What can hang from each mark
gatub: pivep
bipud: pivep
modesu: gasa
gasa: modesu
sover: pivep
pivep: gatub kemar modesu sover tikino
vefal: pivep
zarila: pivep

Each row was made from one small tree. The marks that hang from a mark follow it in brackets, in alphabetical order. Every link used is in the known rows. Write each row's tree.
Known rows
sover{pivep{gatub kemar tikino}}: [-0.894  1.336 -6.899 -0.827 -1.040  1.425  0.786  0.895 -0.803 -1.090
  3.135  3.051 -0.112  5.654 -3.766  0.289 -0.107 -3.359 -1.224  5.014]
gatub{pivep{kemar sover tikino}}: [-1.179  0.586 -5.236 -1.709 -3.623  1.053  2.556  0.228 -0.664  1.825
  2.801  3.345  0.266  3.981 -3.605 -0.420  0.214 -3.381 -0.042  3.308]
vefal{pivep{gatub modesu{gasa} tikino}}: [ 0.822  0.886 -6.250  0.584 -4.969  6.937  1.044  0.702 -3.430 -3.449
  3.624  0.225  1.094  5.754 -4.057 -0.316  0.332 -3.871 -1.477  4.616]
bipud{pivep}: [ 2.010  0.135 -4.188  0.601 -1.585  0.660  1.974  0.418  0.892  1.753
  3.649  2.223 -1.679  4.005 -0.693 -0.966  1.186 -2.520 -0.757  0.338]
pivep{gatub kemar modesu{gasa} sover}: [-0.424 -1.543 -4.209 -0.401 -7.118  5.474  1.246  0.577 -2.918 -2.408
  2.474  0.462  1.478  4.199 -5.497 -1.226 -0.450 -3.075 -2.367  6.438]
pivep{modesu}: [ 0.617 -0.154 -4.367  0.439 -3.869  2.584  1.055  0.857 -1.616 -1.310
  2.608  1.100 -0.448  4.916 -3.005 -2.084  1.457 -1.443 -0.873  0.832]
sover{pivep{tikino}}: [-0.029  1.158 -5.591 -0.323 -0.440  1.558  1.834  0.553  1.133 -2.039
  2.815  3.384 -0.030  7.280 -2.312 -0.104  0.809 -1.572 -0.389 -0.606]
zarila{pivep}: [ 1.195 -1.148 -4.006 -0.370 -3.151  1.286  1.623  0.504  1.953  1.198
  4.562  1.779 -1.669  3.187 -1.566 -1.634  1.117 -1.796 -0.198 -1.577]
bipud{pivep{gatub modesu}}: [ 1.346  0.126 -5.964  0.919 -3.526  3.498  0.633  0.729 -0.811 -0.427
  3.670  1.438 -0.711  2.228 -2.251 -1.051  1.022 -2.951 -1.950  4.194]
gatub{pivep{tikino}}: [ 0.300  1.294 -5.879 -0.935 -2.022  2.234  1.981  0.517  1.877  2.554
  3.469  2.824 -0.766  4.194 -1.784 -0.858  1.204 -3.074 -0.968  1.501]
gatub{pivep{kemar modesu{gasa} tikino}}: [-0.554  2.020 -5.199 -0.669 -7.913  5.015  1.947  0.753 -2.398  1.154
  3.234  2.292  0.792  5.484 -4.653 -1.213  0.219 -4.328 -2.215  7.266]
pivep{modesu{gasa} sover tikino}: [-0.547 -0.145 -4.744  0.087 -5.942  6.930  2.666  0.449  0.192 -3.830
  2.356  1.475  2.947  6.610 -4.723 -1.186  0.270 -1.653 -0.903  0.430]
zarila{pivep{gatub modesu}}: [ 0.720 -1.096 -5.825  0.017 -5.225  4.116  0.307  0.846  0.018 -1.090
  4.574  0.894 -0.810  1.407 -3.119 -1.699  0.978 -2.124 -1.325  2.246]
pivep{modesu{gasa} sover}: [ 0.524 -1.660 -2.982  0.154 -6.544  5.469  2.353  0.226 -1.187 -3.358
  2.229  0.861  1.595  5.705 -3.981 -1.616  0.454 -1.199 -1.441  1.012]
bipud{pivep{modesu{gasa}}}: [ 2.019  0.330 -3.721  1.219 -6.380  4.932  2.129  0.414 -0.785 -0.617
  3.643  1.449  0.061  5.197 -2.344 -1.361  0.771 -2.682 -2.194  3.007]
gasa{modesu}: [ 0.823 -0.089 -4.709 -0.156 -2.269  0.431  1.091  1.215 -2.831  0.625
  1.190  0.844 -0.745  4.565 -2.231 -1.728  2.049 -2.029 -0.967  0.246]
vefal{pivep}: [ 1.648 -0.372 -3.364  0.190 -1.254  0.067  1.506  0.338 -3.535 -0.406
  3.220  1.001 -1.993  5.600 -1.377 -0.734  1.230 -2.514  0.482  0.093]
vefal{pivep{gatub kemar sover tikino}}: [-0.931  0.002 -5.892 -0.794 -1.847  1.315  1.486  0.414 -4.178 -1.760
  3.079  1.426  0.482  4.620 -4.121  0.491 -0.264 -3.967  0.863  3.871]
vefal{pivep{gatub kemar}}: [ 0.748 -0.262 -4.612 -0.253 -1.879 -0.130  0.376  0.688 -5.396  0.630
  3.522  0.561 -2.097  4.070 -2.808 -0.283  0.323 -4.345 -0.423  5.564]
gatub{pivep}: [ 1.227 -0.222 -4.010 -0.844 -2.513  0.891  1.665  0.299  0.381  3.061
  3.388  2.193 -2.186  3.496 -1.060 -1.278  1.445 -2.672 -1.529  1.940]
pivep{kemar}: [ 0.192  0.056 -3.777 -0.479 -2.543 -0.291  1.287  0.865 -1.562  2.007
  2.840  1.565 -1.487  5.213 -2.895 -1.546  0.713 -2.889 -0.615  2.508]

Which tree is each row?
[-0.851  0.470 -5.731 -0.803 -5.048  3.951  2.334  0.190 -0.608 -1.543
  2.572  2.809  1.406  3.780 -3.697 -0.939  0.996 -1.877 -0.432  1.547]
gatub{pivep{modesu sover tikino}}
[-1.722  1.034 -5.567 -1.196 -6.268  2.623  2.150  0.397 -3.099 -0.406
  2.466  3.098  1.300  3.986 -4.866 -0.854  0.371 -2.969 -0.229  4.712]
gatub{pivep{kemar modesu sover tikino}}
[-1.541 -0.201 -6.527 -1.136 -1.864  2.432  1.436  0.763  0.260 -0.276
  2.671  1.823  1.130  3.885 -4.518 -0.355 -0.237 -3.289 -0.337  3.246]
pivep{gatub kemar sover tikino}
[-0.275 -1.048 -4.435 -0.222 -4.863  1.748  0.726  0.366 -8.093 -3.515
  2.537  0.557  0.060  3.572 -4.672 -0.416  0.113 -3.122  0.134  5.416]
vefal{pivep{gatub kemar modesu sover}}
[-0.680 -0.530 -3.655 -1.084 -6.624  1.286  1.828  0.149 -4.427 -0.017
  2.223  2.408 -0.136  3.066 -4.137 -1.317  0.542 -2.526 -0.737  5.183]
gatub{pivep{kemar modesu sover}}
[-0.626  0.857 -5.607 -0.835 -3.904  1.436  1.746  0.895  0.888  1.808
  4.636  2.635 -0.328  4.211 -3.389 -1.120  0.313 -3.253  0.547  0.948]
zarila{pivep{kemar tikino}}
[-0.074 -1.938 -5.209 -0.174 -3.690  4.040  0.887  0.522 -1.233 -3.196
  2.344  0.754  0.787  2.831 -3.913 -1.329  0.765 -1.391 -1.227  2.076]
pivep{gatub modesu sover}
[-0.070 -0.645 -5.263  0.082 -5.169  2.231  1.264  0.437 -3.443 -1.311
  2.917  1.885  0.451  2.070 -4.054 -0.661 -0.016 -3.172 -1.049  5.940]
bipud{pivep{gatub kemar modesu sover}}
[ 0.388  0.555 -3.438 -0.543 -8.473  3.938  1.610  0.524 -3.821  1.660
  3.164  1.691 -0.563  4.671 -3.993 -1.660  0.415 -3.978 -2.797  7.695]
gatub{pivep{kemar modesu{gasa}}}
[ 0.138 -0.011 -4.550 -0.047 -6.409  4.456  0.583  0.686 -3.936 -3.109
  2.971  1.650  0.198  6.056 -4.781 -0.589 -0.312 -3.104 -3.210  8.003]
sover{pivep{gatub kemar modesu{gasa}}}
[-0.697  1.837 -5.701 -1.360 -3.288  0.879  1.820  0.716 -0.567  3.664
  3.426  3.109 -0.917  4.436 -3.034 -0.780  0.632 -4.163 -0.787  4.516]
gatub{pivep{kemar tikino}}
[ 1.042  0.277 -5.434  0.004 -2.216  0.304  0.917  0.747 -0.794  2.785
  3.868  1.867 -1.698  2.459 -2.239 -0.535  0.266 -4.373 -1.664  5.927]
bipud{pivep{gatub kemar}}
[ 0.666 -2.205 -2.951 -0.133 -8.259  5.896  2.523  0.039 -0.136 -3.220
  3.928  1.264  1.244  4.089 -3.824 -1.676  0.230 -1.225 -0.799  0.059]
zarila{pivep{modesu{gasa} sover}}
[-0.359 -0.916 -3.278 -1.667 -4.145 -0.317  2.211 -0.009 -2.250  2.152
  2.681  2.714 -1.054  3.180 -2.839 -0.842  0.387 -2.930 -0.641  3.872]
gatub{pivep{kemar sover}}
[-0.549  1.720 -6.091  0.219 -3.024  3.239  1.487  0.709 -1.373 -4.392
  2.510  3.115  0.925  7.182 -3.594 -0.579  0.988 -1.173 -0.506  0.983]
sover{pivep{modesu tikino}}
[-0.188  1.824 -4.629  0.386 -6.825  4.417  1.805  0.740 -6.435 -2.213
  3.254  1.085  0.964  7.786 -5.008 -0.677  0.050 -4.215 -0.250  5.226]
vefal{pivep{kemar modesu{gasa} tikino}}
[-1.257  1.555 -7.414 -0.160 -4.016  3.700  0.334  1.398 -1.834 -0.741
  2.921  1.366  0.810  4.166 -5.192 -1.237  0.364 -3.681 -1.317  5.605]
pivep{gatub kemar modesu tikino}
[ 0.329  0.588 -3.641  0.342 -4.973  0.417  0.920  0.655 -8.497 -1.579
  2.858  0.963 -1.142  5.683 -3.773 -1.170  0.813 -3.176  0.459  4.300]
vefal{pivep{kemar modesu}}
[-1.921  0.211 -6.836 -0.611 -4.386  3.949  1.054  0.910 -2.018 -2.585
  2.395  1.650  2.121  3.872 -5.824 -0.804 -0.050 -2.897 -0.506  4.568]
pivep{gatub kemar modesu sover tikino}
[-0.652  1.132 -5.239 -0.169 -8.734  5.564  1.919  0.950 -0.939 -0.581
  4.503  1.822  1.333  5.556 -5.166 -1.542 -0.102 -3.455 -0.859  3.632]
zarila{pivep{kemar modesu{gasa} tikino}}
[ 0.186 -0.015 -7.237 -0.619 -2.099  3.883  1.052  0.897  3.889  0.602
  5.021  1.759 -0.285  2.243 -2.652 -0.865  0.639 -3.003 -0.641  0.381]
zarila{pivep{gatub tikino}}
[ 0.393  1.524 -5.459 -0.280 -6.768  6.590  2.127  0.522  0.173  0.148
  3.425  2.042  0.887  5.462 -3.547 -1.235  0.833 -3.286 -2.382  4.213]
gatub{pivep{modesu{gasa} tikino}}
[ 0.214 -1.000 -3.828 -0.769 -5.498  2.642  1.965 -0.001 -1.947 -1.115
  2.433  2.209 -0.035  2.924 -2.952 -1.350  1.189 -1.443 -0.913  2.251]
gatub{pivep{modesu sover}}
[-0.385 -2.301 -4.701 -1.348 -4.348  1.444  1.256  0.399  0.003  0.286
  4.181  1.698 -0.510  1.209 -3.593 -0.834 -0.219 -2.819 -0.291  2.710]
zarila{pivep{gatub kemar sover}}
